Known rows, with every way that one mark hangs from another:
manip[nizir[kofuga] zenab]: [ 39.8   4.2  -1.0   4.9   2.4   1.7 -17.6  -1.7  -3.0   7.0 -16.2   9.2
  -2.7   9.6  12.8 -11.3   3.3 -12.0  -3.0  -6.2   0.1   9.6  -9.5]
mirogon[gevefem[nizir[kofuga[sinibi] manip mitolom[zenab]]]]: [ 37.2  -3.9 -19.9   4.9  -6.4  -5.7 -36.2 -12.1  -7.4   0.8  13.4 -10.9
  18.1  -5.5  47.6   3.2   2.5   3.3   3.2  14.1   1.4  -2.3  18.0]
kofuga[mirogon nizir[manip[zenab]]]: [ 49.2   9.7  -4.8   0.9   9.1   3.3 -29.1   3.3  16.5  -3.2 -19.7  -1.5
  30.0  -2.9   9.1 -12.2  11.9  23.0  -8.7  -0.2 -11.8   5.6  -7.9]
kofuga[mirogon nizir[manip] sinibi[gevefem]]: [ 53.8   9.6 -30.7  -5.9   8.2   2.1 -35.0 -13.3   9.9   6.7  -5.1  -0.9
   4.2  -7.6  40.4  -2.9   8.8  35.2 -14.3   3.7  -6.7   9.3   3.8]
sinibi[kofuga[mirogon nizir]]: [ 32.3  13.2   6.7  -5.3   5.1   0.9 -18.1  -1.0   5.5   3.0   1.1  -1.1
  -5.9   1.5  16.1   4.5   4.0  14.7  -7.6  -3.5  -7.1   7.3  -9.1]
nizir[kofuga[mirogon sinibi[gevefem]] manip mitolom[zenab]]: [ 49.9   6.7 -32.6   2.5  17.9  -8.2 -42.3 -20.5   1.3   3.3  16.8 -12.0
  16.5  -9.3  43.2  -6.1   3.3  13.3 -17.1  12.8 -11.8   5.6   8.0]
mirogon[kofuga[sinibi[gevefem[nizir[manip[zenab] mitolom]]]]]: [ 31.9  -3.0  23.3   5.7  -1.4  -1.0 -45.7 -18.5  -7.1   8.8  -8.7  -6.2
  35.9  -1.2  55.3  -8.7   8.6  -9.3   7.5   5.6 -12.1  14.3   2.6]
nizir[kofuga[sinibi[gevefem[mirogon]]] manip[zenab] mitolom]: [ 55.3   8.1 -15.7   2.0  28.3  -5.3 -45.2 -23.6 -10.5  11.1  -6.7 -17.0
  54.7  -0.4  54.7 -10.4   7.7   0.7 -15.0   4.9 -19.0  20.3   4.9]
mitolom[zenab]: [ -4.0  -1.5  -1.5   5.3   2.2  -1.1 -10.2  -3.2  -3.1   1.8  10.3  -2.1
  -9.7  -1.6   0.0  -1.2  -0.8   1.5   0.6   0.8   4.7  -9.8   1.0]
sinibi[gevefem kofuga[mirogon nizir[manip mitolom[zenab]]]]: [ 63.6  19.3   7.4  -0.3  14.9  -6.2 -41.9 -23.0   6.3   1.1  18.6  -6.5
   6.8  -5.8  47.5   0.5   2.3  13.0  -9.7   2.1 -17.5   9.5  -6.4]
sinibi[gevefem[nizir[manip mitolom[zenab]]] kofuga[mirogon]]: [ 26.6  17.6  19.1   1.8  11.1  -4.6 -36.9 -25.2  -5.6  -2.6  17.0 -18.5
  20.7  -2.7  55.8   0.9   0.2   1.7  -8.2  10.2 -19.2   4.9  -4.3]
manip[nizir[kofuga[mirogon[gevefem] sinibi] mitolom] zenab]: [ 52.8   1.7 -22.8   1.0   2.5  -3.6 -40.5  -3.3   0.7  10.2  -3.8  11.3
  -9.7  11.3  45.8  -4.5   5.5  16.8  -4.3   0.3  -3.0  17.9  -8.1]
mirogon[kofuga[sinibi[gevefem[nizir[manip mitolom[zenab]]]]]]: [ 27.3  -6.4  13.7   7.5  -4.7  -4.2 -41.2 -19.7  -6.9   6.2  12.3  -9.7
  10.7  -6.5  51.5  -1.5   2.5  -8.7   4.5  10.4  -0.1   1.3  11.5]
kofuga[mirogon nizir[mitolom] sinibi[gevefem]]: [ 50.3   7.3 -39.1  -7.0  10.6  -5.1 -36.1 -14.7  10.8  11.2  13.5  -0.4
 -15.6  -0.1  39.9   2.0   2.0  35.2 -14.0   0.6  -7.9  16.5  -5.1]
gevefem[nizir[manip[zenab] mitolom] sinibi[kofuga[mirogon]]]: [ 27.4  14.2  30.7  -0.6   7.8  -0.9 -40.4 -15.8  -5.6 -13.6 -13.2 -25.8
  57.5   3.2  41.9  -8.7   5.6   3.0  -5.7   6.7 -26.3  -0.1  -8.8]
nizir[kofuga manip[zenab]]: [ 34.4   6.2   3.4   6.1   9.4   1.3 -19.1  -2.8  -0.9  -2.6 -19.5  -4.0
  46.9  -4.1  10.0 -13.5   9.0 -11.8  -1.3   1.7 -13.7   5.3   3.2]
gevefem[mirogon sinibi[kofuga]]: [  1.3   7.6  25.3  -3.0  10.5   0.8 -14.4  -8.9 -15.5  -4.8  -3.8 -22.7
  23.4   3.8  34.3   4.6   0.7  -8.1  -8.1  -2.7  -6.9  -7.1  -1.1]
kofuga[nizir[manip] sinibi[gevefem]]: [ 53.8   5.8 -23.7  -4.0   2.9   1.1 -31.8 -20.1   1.0   9.4  -5.5   2.9
   3.0  -7.9  37.5  -1.9   6.7  23.1  -5.0   0.2  -2.6   9.8  10.1]
sinibi[kofuga]: [  1.3   8.1  25.7  -2.0   1.3   0.7  -6.9  -9.3 -12.0   3.9   1.3  -1.0
   3.0   1.0  11.5   3.0   0.3  -6.8   2.4  -2.2  -5.9   5.9  -2.0]
nizir[kofuga[sinibi[gevefem]] manip mitolom[zenab]]: [ 49.2   4.2 -25.8   4.8  12.8  -8.2 -39.4 -27.3  -6.8   7.5  16.3  -8.4
  16.3  -8.8  40.7  -5.6   1.1   1.0  -8.5   9.8  -8.7   6.0  13.7]
gevefem[mirogon nizir]: [ -4.8   1.7   1.0  -0.7   5.5   1.7  -3.8   3.2  -6.0   0.2  -3.8 -19.8
  16.8   4.4  21.1   4.7   0.4  -1.9  -9.9   3.0   3.3  -1.3  -1.1]
manip[nizir[kofuga[mirogon[gevefem]]] zenab[mitolom]]: [ 32.9   5.7  -6.0  -4.3  -2.3   2.5 -32.0   6.0   5.9   4.3 -40.6  14.2
 -24.2  12.1  42.7  -4.0   4.7  -0.9   2.0  -2.2  -8.6  19.1 -15.5]

Rows:
[ 24.1   1.6   4.4  -1.0  -5.5  -4.6 -15.3 -10.2   0.8 -18.4  -2.4 -22.7
  36.9  -3.4  24.2  -3.7  -2.7  -4.3  -1.5  10.4  -9.7  -7.8   6.6]	gevefem[nizir[manip mitolom] sinibi]
[ 64.3   7.8 -33.8  -0.6  13.2  -6.7 -48.4 -21.5   9.3   6.8  15.1  -6.3
  -1.0  -7.9  39.9  -4.5   3.3  35.7 -15.1   7.0  -7.0   7.0   3.3]	kofuga[mirogon nizir[manip mitolom[zenab]] sinibi[gevefem]]
[ 33.2  -2.2  -6.4   7.5  -7.5  -6.2 -27.6  -5.2   0.0 -18.8  12.3 -20.4
  30.2  -5.1  56.3   5.2  -0.2 -13.7   6.2  12.1  -7.0 -18.3  11.3]	mirogon[gevefem[nizir[kofuga manip mitolom[zenab]] sinibi]]
[ 46.6   7.3 -19.2  -9.8   7.2   2.6 -51.3  -9.9   8.0   9.7 -50.0   0.5
   9.6  -1.4  12.9 -15.8  10.6  34.5  -8.6   1.5 -10.0  18.7  -0.6]	kofuga[mirogon nizir[manip[zenab[mitolom]]] sinibi]
[ 21.2 -10.8  33.7   5.3 -21.1  -3.1 -19.0   5.4   4.1 -20.5   0.0 -12.8
  31.0  -3.7  55.3   8.0   2.3 -23.8  17.2   8.6  -5.0 -10.5   7.4]	mirogon[gevefem[nizir[manip mitolom] sinibi] kofuga]
[ 15.9   8.7   4.3  -1.1  10.7   2.7 -15.0 -10.8  -5.2  -2.1  -7.6 -21.5
  35.0  -2.7  53.1   2.9   3.9  -4.5 -11.2   6.2  -8.7   3.9   3.1]	sinibi[gevefem[mirogon nizir[manip]]]
[ 58.4   2.7  -7.8   3.8   3.1  -7.9 -24.5 -10.3  10.7  -2.3  12.2  -4.4
   7.1  -7.5   2.3  -6.6  -1.4   8.7  -2.8   2.6  -0.6   0.1   5.0]	kofuga[nizir[manip mitolom[zenab]]]
[ 21.9   9.0  -3.4  -5.2   4.2   3.3 -39.4  -1.8   3.6 -15.2 -51.6 -23.5
  44.2   0.1  37.1 -13.6   7.9  -5.7  -8.2   9.2 -23.9   0.4  -4.4]	gevefem[nizir[kofuga[mirogon] manip[zenab[mitolom]]] sinibi]
[ 16.6  -4.6  16.6   1.7  -9.6   3.5 -28.3 -10.7  -7.0   5.3  -8.4  -5.4
  15.9  -6.3  52.8   0.3   7.5  -9.3   4.9   7.6   0.3   3.5  11.9]	mirogon[kofuga[sinibi[gevefem[nizir[manip]]]]]
[ 63.2   0.1  17.0   7.0  10.6  -7.3 -34.9  -7.7  10.2   1.5  14.5 -12.2
  14.6  -7.8  48.5   1.2   2.8 -14.9  -5.9   0.8  -4.2   3.9   1.5]	sinibi[gevefem[mirogon[kofuga[nizir[manip mitolom[zenab]]]]]]
[ 54.9   6.3 -38.0   0.9  13.1  -7.6 -41.4 -19.7  -0.2  13.3  18.8   2.0
 -34.4   4.6  46.8  -4.2  -2.3  13.4 -18.3   3.7   0.6  10.7  -4.4]	manip[nizir[kofuga[mirogon sinibi[gevefem]] mitolom[zenab]]]
[ 23.3   7.2   4.5  -3.8   9.8   3.0 -37.2  -6.0  -8.3 -10.5 -53.3 -33.2
  56.5   2.2  45.2 -10.4   7.0 -18.4  -9.6   5.9 -17.9   0.5   1.4]	gevefem[mirogon nizir[kofuga manip[zenab[mitolom]]] sinibi]
[ 50.7  17.2  21.0  -0.8  10.4   3.8 -36.3  -7.3   4.5   1.4 -19.3  -2.2
  33.5  -0.4  20.2  -9.0  11.6  15.8  -6.1  -3.3 -17.3  10.8  -9.9]	sinibi[kofuga[mirogon nizir[manip[zenab]]]]
[  5.7  -8.7  26.5   8.3   1.3  -6.3 -19.4   4.9  -2.7   0.2  16.6 -21.6
   9.9   2.8  26.8   4.7  -2.2 -23.9  -2.9   5.3   6.7  -5.2  -0.5]	gevefem[mirogon[kofuga] nizir[mitolom[zenab]]]
[ 12.3  16.6  14.4  -4.5   8.8  -3.7 -24.3 -17.7  -4.2   1.3  15.7 -12.6
   6.2   5.0  56.3   8.3  -1.6   1.2  -7.4   4.0 -21.5  14.9 -12.3]	sinibi[gevefem[nizir[mitolom]] kofuga[mirogon]]
[ 26.0   3.5 -21.1   4.2  14.1  -9.5 -18.3   1.1   9.0  -3.6  22.6 -10.9
   3.6  -1.5   7.9  -2.1  -1.5   0.5 -14.0   7.4  -6.7  -1.5  -3.3]	nizir[kofuga[mirogon] mitolom[zenab]]
[ 35.4   6.0  -0.7  -3.1  -0.2   1.6 -27.1  -6.6  -4.0   9.5 -44.6  10.9
 -18.5  10.8  14.3 -13.7   1.3 -15.5   0.1  -6.1  -5.6  19.4 -10.4]	manip[nizir[kofuga] zenab[mitolom]]
[ 44.3   1.4 -20.6  -1.4  -0.3  -5.1 -25.4 -14.1  -5.3   2.5  -0.8 -15.4
  32.6  -4.3  20.7  -5.1   0.5  -0.3  -7.8  13.6  -3.4   8.8  17.3]	gevefem[nizir[kofuga[sinibi] manip mitolom]]
[ 32.3   9.8  13.3  -4.8   8.7   1.0 -22.6  -7.3  -6.7  -2.4  -3.6 -19.6
  13.6   3.3  37.1   6.5   2.6   1.4 -10.3  -6.7  -5.0  -6.2  -3.7]	gevefem[mirogon sinibi[kofuga[nizir]]]
[  6.2  -7.1   9.0   2.0  -3.5   1.4 -21.8  -7.5  -6.1  12.4   2.5   4.9
 -10.3  -2.4  40.5   3.7   5.7  -7.3   5.6   0.3   1.3   6.4   4.7]	mirogon[kofuga[sinibi[gevefem]]]
[ 58.0  -0.3 -29.4   0.4   0.2  -6.3 -43.6  -6.1  12.7   2.7  14.0  -0.7
  -3.0  -5.7  35.1   2.3   4.3  39.2  -3.3   8.1   2.4   1.7   7.4]	kofuga[mirogon[gevefem] nizir[manip mitolom[zenab]] sinibi]
[ -0.3  10.1  17.2  -4.4   5.3   1.2 -16.7  -4.8  -4.0 -10.2  -1.2 -14.1
  10.9   2.1  27.0   2.6   2.8   4.2  -6.9   0.7 -12.4  -8.2  -7.6]	gevefem[sinibi[kofuga[mirogon]]]
